Known rows, with every step that occurs
X > R > N > M > W > A: [ 5.09  3.16  3.42 -2.67  0.31  2.00  1.36 -1.24 -0.71 -4.57  0.71  3.60
 -1.11 -1.76  1.33  0.29  0.88  1.90  1.86]
A > W: [-6.26 -0.69 -1.13  0.98  4.10 -4.65 -2.00 -1.59 -0.20 -1.58  0.40 -0.38
 -0.77  0.70 -2.78  0.39  1.95  0.35 -1.32]
N > M > W > A > X: [ 1.81  1.78  3.71  0.15  6.11 -0.58 -0.78  0.72  1.66  3.01  2.78  2.12
  0.62 -2.31 -2.71  1.78  3.05 -0.81  2.18]
M > N > R > W > A > X: [-1.56  0.81 -0.22  0.41  4.28  3.32  5.09 -0.67 -0.94  7.60  0.00  0.35
  2.43 -0.66 -0.96  0.77  6.82 -4.17 -0.33]
M > N > R: [-2.25 -2.07  0.29 -1.76 -5.45 -0.48  1.89 -1.29  0.01 -3.53 -1.31 -5.19
  4.06  4.27  0.49 -5.91  1.85 -0.40  1.28]
W > A > N: [-2.42 -1.99 -4.41 -1.04  6.22 -1.57 -5.19 -3.94  1.84 -5.41  1.58 -0.64
  0.29  0.30 -0.61  2.41  5.01 -5.52 -4.25]
R > W: [-4.72 -0.58 -4.25  0.44 -4.14  0.01 -0.22  0.80 -0.94 -0.35 -3.01  0.37
 -0.64 -0.43 -0.16 -3.33 -4.22 -3.01 -0.59]
N > M: [-0.72  0.32 -0.15  0.42 -4.60 -2.37 -4.96  3.42  1.60 -7.37 -1.25 -1.86
 -2.70  2.67 -0.11 -4.25 -1.02 -1.25  1.96]
X > A > W > R > N: [ 1.63  1.37 -4.59  0.12  0.27 -1.20  0.42 -0.30 -2.80  7.02  1.44  3.44
 -1.75  0.44 -0.23  2.48 -3.50  4.01 -2.78]
M > N: [-2.56 -4.09 -3.69 -2.39 -4.89 -3.08  0.11 -0.32 -1.49 -0.64  1.15 -2.40
  3.62  2.46 -0.37 -4.55 -3.13 -0.98  0.34]
X > M: [-0.37 -2.35  0.91  1.98 -1.98 -2.36 -3.20  0.35  1.17 -3.39  0.27 -5.70
 -1.81  1.48  1.87  0.84 -2.62  1.51 -0.02]
M > W > A: [ 0.55  0.44  1.61 -2.45  3.00 -2.29 -0.94 -3.53  0.83 -1.49  2.57  0.72
  0.82 -2.51 -0.33  0.11  1.37 -0.06  1.13]
W > A > X: [-0.61 -0.06 -3.16  1.25  7.94 -1.02 -3.02 -1.53  0.16  4.37  2.53  2.39
  0.18 -0.56 -3.29  2.36  5.18 -6.32 -1.42]
W > A > X > R > N > M: [ 4.85  2.97 -0.89  0.33  1.81  3.13 -0.82  1.89 -1.54 -2.12 -0.70  4.76
 -2.44  0.78 -0.66  1.34  2.73 -3.14 -0.25]
A > W > R > N: [ 0.43  0.77 -4.21  0.23  0.73 -1.94 -1.48  0.61 -1.72  3.98  0.19  5.04
 -1.01 -0.44 -1.19  0.61 -1.96  0.69 -2.24]
X > M > W > R: [ 2.04 -3.83  4.29 -1.17 -2.42 -2.48 -0.46  0.08  0.38  2.69  2.37 -1.11
  1.17 -2.23  2.67  1.77 -4.22  6.29  2.65]
R > W > A > X > M: [ 0.54 -0.02  1.78  3.79  6.01  1.62  0.71  0.49  0.56  6.06  0.89 -1.62
 -2.39 -2.49  0.62  6.34  3.04 -1.37 -0.82]
R > N > M > W: [ 3.76  2.76  3.88 -0.97 -6.00 -0.49 -0.18  2.62  0.69 -4.28 -0.71  1.03
  0.00 -0.61 -0.96 -4.74 -8.64  2.81  2.25]
N > R > W > A: [-1.95  2.68 -0.73  0.47  1.40  2.67  1.52 -2.22  0.86 -1.64 -2.66 -1.45
 -2.22 -0.76  1.83 -1.41  6.89 -3.86 -0.14]
X > R > N > M: [ 2.78  1.42 -1.97 -0.48 -6.11  1.55 -1.60  2.44 -1.83 -8.15 -3.03  2.33
 -2.24  2.83  0.54 -3.11 -3.08 -0.78  0.34]
X > M > W > R > N: [ 5.84 -0.56  1.87 -0.57 -4.20 -0.34  0.28  1.13 -0.31  3.60  0.79  1.70
  0.64 -2.26  1.77  0.99 -8.75  4.65  0.47]
R > N > M: [ 2.32  2.79 -1.54  0.71 -6.32  0.12 -4.06  4.19  0.47 -6.41 -2.34  0.31
 -3.06  2.16 -0.33 -4.90 -5.70 -1.66  0.14]

Rows
[ 1.60 -1.28  5.05  1.30  2.89  1.79  3.68 -1.28  1.35  3.00  1.82 -6.10
  2.23  2.13  1.45  2.38  7.98  1.06  0.91]	W > A > X > M > N > R
[-1.81  1.38 -0.98  0.50  2.29  1.64 -2.69  1.78  2.06 -6.89 -1.14 -0.34
 -3.20 -0.62  1.36  1.28  4.41 -3.85 -1.33]	R > W > A > N > M
[-1.75  2.29 -0.76  2.31  6.34  3.53  1.96 -1.20  0.20  5.51 -1.31  1.00
 -0.14 -1.37 -1.87  1.67  7.34 -5.53 -0.80]	N > R > W > A > X
[-3.72 -1.83 -4.68 -1.58  5.17  2.53  0.37 -4.06 -1.16 -4.74 -1.23  1.99
  0.12 -1.01  0.98  4.14  5.68 -4.79 -4.40]	X > R > W > A > N
[ 2.43 -1.83  1.76 -2.91 -2.88 -1.14 -0.72  1.10  0.77  0.92  2.61  0.18
  0.90 -0.31  1.47  1.32 -3.78  6.38  1.25]	X > A > N > M > W > R
[-4.56 -0.91 -0.96 -0.57 -6.37  2.37  5.66  0.14 -0.77  0.13 -3.69 -3.65
  2.61  1.99  1.05 -5.35 -0.68 -0.20  0.93]	M > N > R > W
[ 0.59 -0.80  3.65 -1.56 -2.54 -1.17 -0.46  0.44  1.27 -4.19  1.60 -2.83
  1.01  0.83 -0.50  0.09 -5.14  5.90  0.37]	X > A > N > M > W
[-5.65 -0.33 -1.75  0.80 -1.07  2.61  1.54 -0.97  1.35 -4.77 -4.97 -2.90
  1.22  1.18 -0.33 -1.98  1.08 -3.52 -2.93]	A > N > R > W
[ 0.32 -3.01  0.21 -2.71 -3.34 -3.00 -1.13 -0.56 -0.07  2.31  1.42  2.69
  2.75 -1.99  0.27 -1.66 -4.32  2.23  2.01]	M > W > R
[-4.71  0.83 -1.03  1.04 -4.36  2.20  2.05 -0.17  0.04 -2.43 -5.01 -2.44
 -0.12  0.93  0.69 -4.82 -0.01 -2.30  0.21]	N > R > W
[-0.27 -2.67  4.52  1.68 -0.50  0.95  3.59  0.65  0.92  2.29  0.32 -7.00
  3.56  3.55  0.30 -0.34  3.01  1.99  0.87]	A > X > M > N > R
[-5.18  0.48 -1.99  0.90  2.68 -3.96  0.67 -2.28 -1.55  2.37  2.14 -2.22
 -2.04  2.22 -1.75  2.17  0.64  5.04 -1.70]	X > A > W
[ 3.10  3.58 -0.70  0.88 -2.53 -0.16 -0.64  3.83 -1.28  2.49  0.56  1.95
 -4.39  1.51  0.91  1.19 -2.67  5.72  0.35]	X > A > W > R > N > M
[ 6.49 -0.85  2.25  0.61 -0.23  0.80  1.00  2.11 -0.67  8.73  1.62  3.47
  2.13 -2.85 -0.62  3.06 -7.46  3.23 -0.21]	A > X > M > W > R > N
[ 1.59 -1.14  2.95 -2.62 -5.24 -2.35 -1.67  2.49  0.95 -0.43  1.16  1.90
  0.54 -1.29  1.64 -2.63 -3.26  4.15  4.12]	N > M > W > R
[ 5.16  4.00  3.06  0.67  4.85  1.11  0.09  1.25  0.51  4.28  2.17  4.30
  0.19 -2.58 -2.81  1.45 -0.12 -1.62  0.59]	R > N > M > W > A > X
[ 4.28  1.30 -1.28 -1.16  4.69  2.61  3.11 -2.48 -2.98  3.91  0.78  7.03
  2.92 -1.91 -2.48  2.66 -0.92 -1.62 -1.66]	M > W > A > X > R > N
[ 0.90 -2.24  5.86  0.31 -2.34 -2.83  0.25 -1.04  1.40 -1.63  1.47 -4.36
  1.17 -1.06  0.88  0.70 -5.72  5.87  2.24]	X > M > W
[ 4.21  1.79 -2.24 -0.32 -6.48  0.08 -4.19  5.27 -0.23 -2.60 -1.51  2.78
 -2.87  1.22  1.13 -3.58 -4.34 -1.06  1.11]	W > R > N > M
[-0.03 -2.33  1.04  3.50  2.78 -1.46 -2.11  1.19  1.02  2.75  1.24 -3.23
 -0.17  0.79 -1.31  3.80 -1.26 -0.27 -0.56]	A > X > M
[ 0.92 -0.44  7.19  0.27  4.99  1.44  0.11 -4.39  4.15 -5.97  0.43 -6.24
  1.58 -0.11  1.61  3.92  6.57  2.13 -0.98]	X > M > W > A > N > R
[-1.89  0.96 -3.41  1.90  6.61  1.28  0.43 -0.31 -0.34  7.14  0.29  3.14
 -0.56 -2.51 -2.60  2.55  3.78 -6.30 -1.42]	R > W > A > X
[-4.45 -2.13 -4.62 -0.85 -3.59  1.66  2.59 -0.89 -3.51 -2.45 -3.96  2.33
  0.11  0.19  0.92 -1.57 -2.06 -1.89 -0.63]	X > R > W
[-1.96  1.10 -0.04 -0.82 -0.67  3.06  4.44 -1.88 -0.51  1.20 -1.15 -2.18
  0.44  0.06  2.43 -2.10  6.38 -1.93  0.71]	M > N > R > W > A
[-4.10 -1.82 -2.30 -0.36  3.18 -4.26 -2.48 -0.38 -0.85  2.80  1.52  2.42
 -0.96 -0.55 -0.72  1.28  3.03  1.27 -0.34]	A > W > R
